What can hang from each mark
K_221: K_85 K_438
K_764: K_85 K_919
K_85: K_221 K_764
K_400: K_938
K_972: K_400 K_764
K_589: K_438 K_919
K_938: K_221
K_438: K_221 K_589
K_919: K_589 K_764

Known rows, with every way that one mark hangs from another
K_438[K_589[K_919]]: [ 10 -20   9 -17  -3  -7 -28  19   8   8 -14 -10  25   0 -26   9   2  -4
   8  42 -17  12  -9   5 -22  23]
K_400[K_938[K_221[K_85[K_764] K_438[K_589]]]]: [ 11 -31 -15   7  18  -6  -1 -36  41  13   0  -2  -4  -9   8 -32  20   1
  14  21   3  48 -18  20   9  14]
K_919[K_589]: [ 21 -24  11 -17   2  -6  34  -1  -2 -16  17 -13  13 -14  10  12  -4  19
  24  50 -13   2   2  -2 -14  -7]
K_938[K_221[K_85 K_438]]: [ -8 -31 -22  -5   8  -2   5 -51  28  13  16  -7   0 -10  18 -52   4  12
  17  12 -22  62   5  26  23  -9]
K_919[K_589[K_438] K_764[K_85[K_221]]]: [ 46 -22  47  20  -8  -8  38  26  11 -17  33 -23  10   7  28   1  43  16
  54  42   4  35  28   8  -4 -14]
K_221[K_85 K_438[K_589]]: [-18 -24 -23   8   2  -8 -15 -59  14  18  13  -7   2 -10  20  10   9   8
   6  27 -17  32   6  38   3   8]
K_85[K_221]: [ -3 -27   1  12   9   1  -1 -52   0   1   4 -15   2   3  11  -3   6  19
  14  15 -25  11  -9   0   3  -7]
K_221[K_85 K_438]: [-16 -28 -29   9   7  -4   4 -69   8  11  21  -9  -2 -11  23  -7   9  14
   3   7 -15  26   8  36  10 -11]
K_972[K_400 K_764]: [ 30 -17  13  12  12 -21   1  -3   7  -2 -54 -11  24  -1  22  -7   5  23
  41  27  -4  18  -1  -2 -14 -10]
K_972[K_400[K_938] K_764[K_85 K_919[K_589]]]: [ 39 -20  41  29   8  -9  26  30  25 -19 -43   0  38 -15   2  -1  37  28
  59  35  18  49  14  -7 -21   4]
K_438[K_221[K_85] K_589]: [-17 -14  15  -3   2  -7 -19 -29 -10  12   7  -9   3 -10   5   5  -9   3
  26  35 -18  51   1  14   6  13]
K_85[K_221 K_764]: [  3 -31   1  18  33   3  -1 -54  -5   2   1 -17   3  15  10  -4 -13  21
  14  14 -14  15 -18   3  -3   1]
K_221[K_85[K_764] K_438[K_589]]: [-13 -26 -21  13  22  -5 -15 -60  10  18  11  -9   4  -3  18   9  -7   8
   6  25  -9  35  -1  39  -2  14]
K_589[K_438[K_221] K_919]: [ 26 -19  28 -21  -2  -3   7  23 -14 -14  -2 -15  25  11 -23 -42  14 -13
  23  12 -13  26  -6  14  -7   0]
K_589[K_919]: [ 15 -25  -1 -15   3  -1  -6  10   0  -1  -9 -11  24   3 -30 -15   5   0
   4  18 -15   5  -7   5 -14   2]
K_400[K_938]: [ 21 -27  -1  -4   9  -3   6  -9  14  -2   0  -5  -4 -17   5  -4  22   8
   1  14   0  -4 -20  -4 -12   1]
K_919[K_589 K_764[K_85]]: [ 39 -22  28   6  -6  -9  34  37  10  -8  31 -15   9  -9  21  13  24  19
  45  43   6  28  27  -1 -15 -14]
K_972[K_400 K_764[K_85 K_919[K_589]]]: [ 27 -18  42  19   7  -8  20  29  10 -18 -37  -4  45 -10   6  -1  14  34
  61  39   3  55  27  -5 -21  -2]
K_438[K_221 K_589]: [ -1 -16  16 -18   2  -8 -17  -5 -11  10   3  -8   6 -11   5   5 -10   1
  25  32 -19  35 -10   0  -8  13]
K_589[K_438[K_221[K_85[K_764]]]]: [  9 -19  32  -6  16  -1  11 -18 -20 -12  17 -15   3   1  17 -31  -6   6
  21  12  -9  41   1  20   3  -4]
K_972[K_400[K_938]]: [ 14 -21   2 -13  12 -16   6 -18  21   1 -32  -7   7 -20  13  -7   9  13
  34  20  -7   4  -1  -8 -11  11]
K_764[K_919]: [ 10 -31  19  -9   8  11   0 -11 -14  -8  29  -2  33  -8 -14  -7  -3  26
   8   2 -14  24   4  -4 -14  15]
K_972[K_400 K_764[K_85[K_221]]]: [  7 -14  23  33  12 -13  -3  -4  20  -1 -62 -12  15  -3  26  -7  17  26
  49  30  -9  46  11  -2  -8 -18]
K_938[K_221[K_85 K_438[K_589]]]: [-11 -27 -16  -7   3  -7 -11 -43  33  19  10  -6   2 -10  16 -39   4   6
  20  27 -23  68   4  28  19   6]
K_972[K_400[K_938] K_764]: [ 42 -20  10  21  13 -22   7  -2  21  -3 -60  -6  18  -7  18  -7  29  18
  39  24  11  11 -13  -4 -13  -4]
K_85[K_221[K_438[K_589]] K_764]: [ -1 -32 -18  22  28  -2 -11 -69   8  16   1 -15   6  15  17   5  -2  12
  16  18 -13  21 -21  19  -5  12]

Rows
[  7 -37  -9   2  19   3  23 -49  21   3  29  -5  20  -1   6 -48  -5  20
  30  20 -10  74   9  27  17   5] -> K_938[K_221[K_85[K_764[K_919[K_589]]] K_438]]
[ 13 -18  15  11  -8 -13 -21  -4  -8  17   6 -12  22  13 -22  -4  16  -9
  40  28  -4  52   5  20   7  19] -> K_438[K_221[K_85] K_589[K_919[K_764]]]
[ 11 -29   1   0  10  -3   6 -24  32   3   2  -3  -7 -15   4 -40  21   7
  12  18  -4  42 -12   5  14   1] -> K_400[K_938[K_221[K_85]]]
[ 26 -33  21  -4  28   8  23  -8 -17 -16  28  -8  34   0 -10   2 -23  28
  21  25  -1  23  -2  -1 -23  17] -> K_85[K_764[K_919[K_589]]]
[ -7 -28 -18  16   5  -4 -11 -66  13  16   5 -13   5   4  18   6  18  10
  16  19 -24  17 -12  18   2   5] -> K_85[K_221[K_438[K_589]]]
[ 18 -26   2  28   2  -3   1 -12  14  14  23 -15  -3   4  27  -4  39  15
  31   2  -2  35  16  10   0 -15] -> K_919[K_764[K_85[K_221[K_438]]]]
[ -8 -25  15   7  23   7   6 -44 -28  -1  23  -6  14  -1  -4 -20 -19  18
  25   3  -9  56   4  12   7   5] -> K_438[K_221[K_85[K_764[K_919]]]]
[ -5 -30  13  12  28  10  -3 -44 -14  -4  23  -6  19  -1  -5  -6 -19  26
   6  11  -6  40   8  17  -2  12] -> K_221[K_85[K_764[K_919]]]
[  5 -17  32 -10   5  -2  10 -17 -17 -12  19 -15   2  -4  18 -30   3   4
  21  14 -15  38   6  19   7  -8] -> K_589[K_438[K_221[K_85]]]
[-20 -21   0  13   1   4 -15 -11  27  11 -11 -10   4  -4  -1   0  25   3
  17  24 -22  44   8  15  -8  -3] -> K_764[K_85[K_221[K_438[K_589[K_919]]]]]
[ 14 -19  28  -9  -2  -2   7   4 -13 -12   2 -15  23  10 -22 -42  15 -11
  23  13 -12  38   4  25   6  -1] -> K_589[K_438[K_221[K_85]] K_919]
[ 40 -21  39  13  -7  -3  -1  40   9  -8   5 -20  22  22 -13 -30  46  -5
  29  12   0  32  13  15  -8  -3] -> K_589[K_438 K_919[K_764[K_85[K_221]]]]
[ 24 -28 -21   1  -4 -13 -15  -9  16  21   8 -11  22   7  -3   2  28  -5
  17  16  -5  14  -5  25 -13  14] -> K_221[K_438[K_589[K_919[K_764]]]]
[ 29 -24  13   3  -3  -3  -7  42   9   5   2 -13  19   8 -22 -13  29   1
  20  13   0  25  13   5 -14  -4] -> K_589[K_919[K_764[K_85]]]
[ -2 -29   3  -6  23   1  -1 -31  16   5   8  -9   1  -4   8 -50 -20  17
  17  24 -17  64   1  12  16  -2] -> K_938[K_221[K_85[K_764]]]
[ 17 -27  -6  -8  -3  -6 -13  16  42  22   4  -8  12   0  -1 -44  24  -4
  31  22 -12  68   6  17   3   5] -> K_938[K_221[K_438[K_589[K_919[K_764[K_85]]]]]]
[  6 -16   8  36  12 -14   1 -17  26   6 -57 -11  14  -2  31  -9  25  24
  49  22  -7  47  11   9  -6 -20] -> K_972[K_400 K_764[K_85[K_221[K_438]]]]
[ -6 -28 -17  -6   1  -6 -13 -33  35  19   2  -6  13  -2  -5 -45  10  -1
  21  28 -21  68   2  31  18   9] -> K_938[K_221[K_85 K_438[K_589[K_919]]]]
[ 17 -38  19  23  29  11  21 -49 -13 -13  24 -13  34  16  -8   1  -9  31
  32  23  -7  30  -5   1  -6  17] -> K_85[K_221 K_764[K_919[K_589]]]
[  7 -26 -24 -10  -1  -8 -15 -16  16  15  -2  -8  18  -1  -7   2  16  -5
   7  23 -15  12 -10  25 -16  14] -> K_221[K_438[K_589[K_919]]]
[ 28 -16  24  18  12 -16   5  29  46  -1 -67  -2   9 -16  19 -37  31  16
  49  30   7  61   2  -6  -6 -12] -> K_972[K_400[K_938[K_221]] K_764[K_85]]
[ 24 -25  12  18  -3  -2  -6  21  11   7  -1 -16  19  16 -21 -14  35   2
  26  11  -3  29  10   6  -6  -5] -> K_589[K_919[K_764[K_85[K_221]]]]
[  5 -28 -15 -21   4  -7  -9 -19  32  18   6  -5   5 -10  14 -38   3   4
  19  24 -24  51  -7  14   5   6] -> K_938[K_221[K_438[K_589]]]
[ 20 -31 -14  -8   5  -7   1 -15  43  12  -2  -1  -2 -16   8 -32  30  -1
  14  19  -4  33 -21   8   1  12] -> K_400[K_938[K_221[K_438[K_589]]]]
[ 21 -19  34 -12  -2  -7  43  -7 -12 -25  27 -16  12  -8  17  -9   4  10
  38  47 -10  29  11  15   2  -9] -> K_919[K_589[K_438[K_221[K_85]]]]
[  6 -41 -11  29  32  13   5 -76  -6   4  23 -10  27  19   1 -12   1  26
  19 -10  -9  32 -12  16  -1  15] -> K_85[K_221[K_438] K_764[K_919]]
[ 12 -27  13  -2  24  -8   6 -31  27   2 -22  -3  21 -11  -1 -39  -1  19
  46  15  -3  52   7   0   6  25] -> K_972[K_400[K_938[K_221[K_85[K_764[K_919]]]]]]
[ 34 -22  10  25  14 -22   7 -14  35   1 -59  -5  16  -5  17 -37  27  16
  49  28   8  48  -6   3   8  -4] -> K_972[K_400[K_938[K_221[K_85]]] K_764]
[ 33 -23  26  17  11 -10   0  -3  -2  -7 -37  -4  48   2   4 -11   7  32
  46  14   0  33   6  -4 -15   7] -> K_972[K_400 K_764[K_919]]
[-13 -17  16   1  17  -6 -19 -31 -14  11   5 -10   5  -4   3   5 -21   4
  25  34 -12  53  -4  15   1  18] -> K_438[K_221[K_85[K_764]] K_589]
[  2 -35 -24  24  33   2   5 -77   3  10   7 -15   3  15  20  -9  -2  17
  14   3 -12  17 -19  18   0  -2] -> K_85[K_221[K_438] K_764]
[  6 -16  13 -17  -3  -7 -20  12  -8   9 -10  -9  22   1 -28  -5   0 -12
  27  32 -15  35 -11   5 -10  20] -> K_438[K_221 K_589[K_919]]
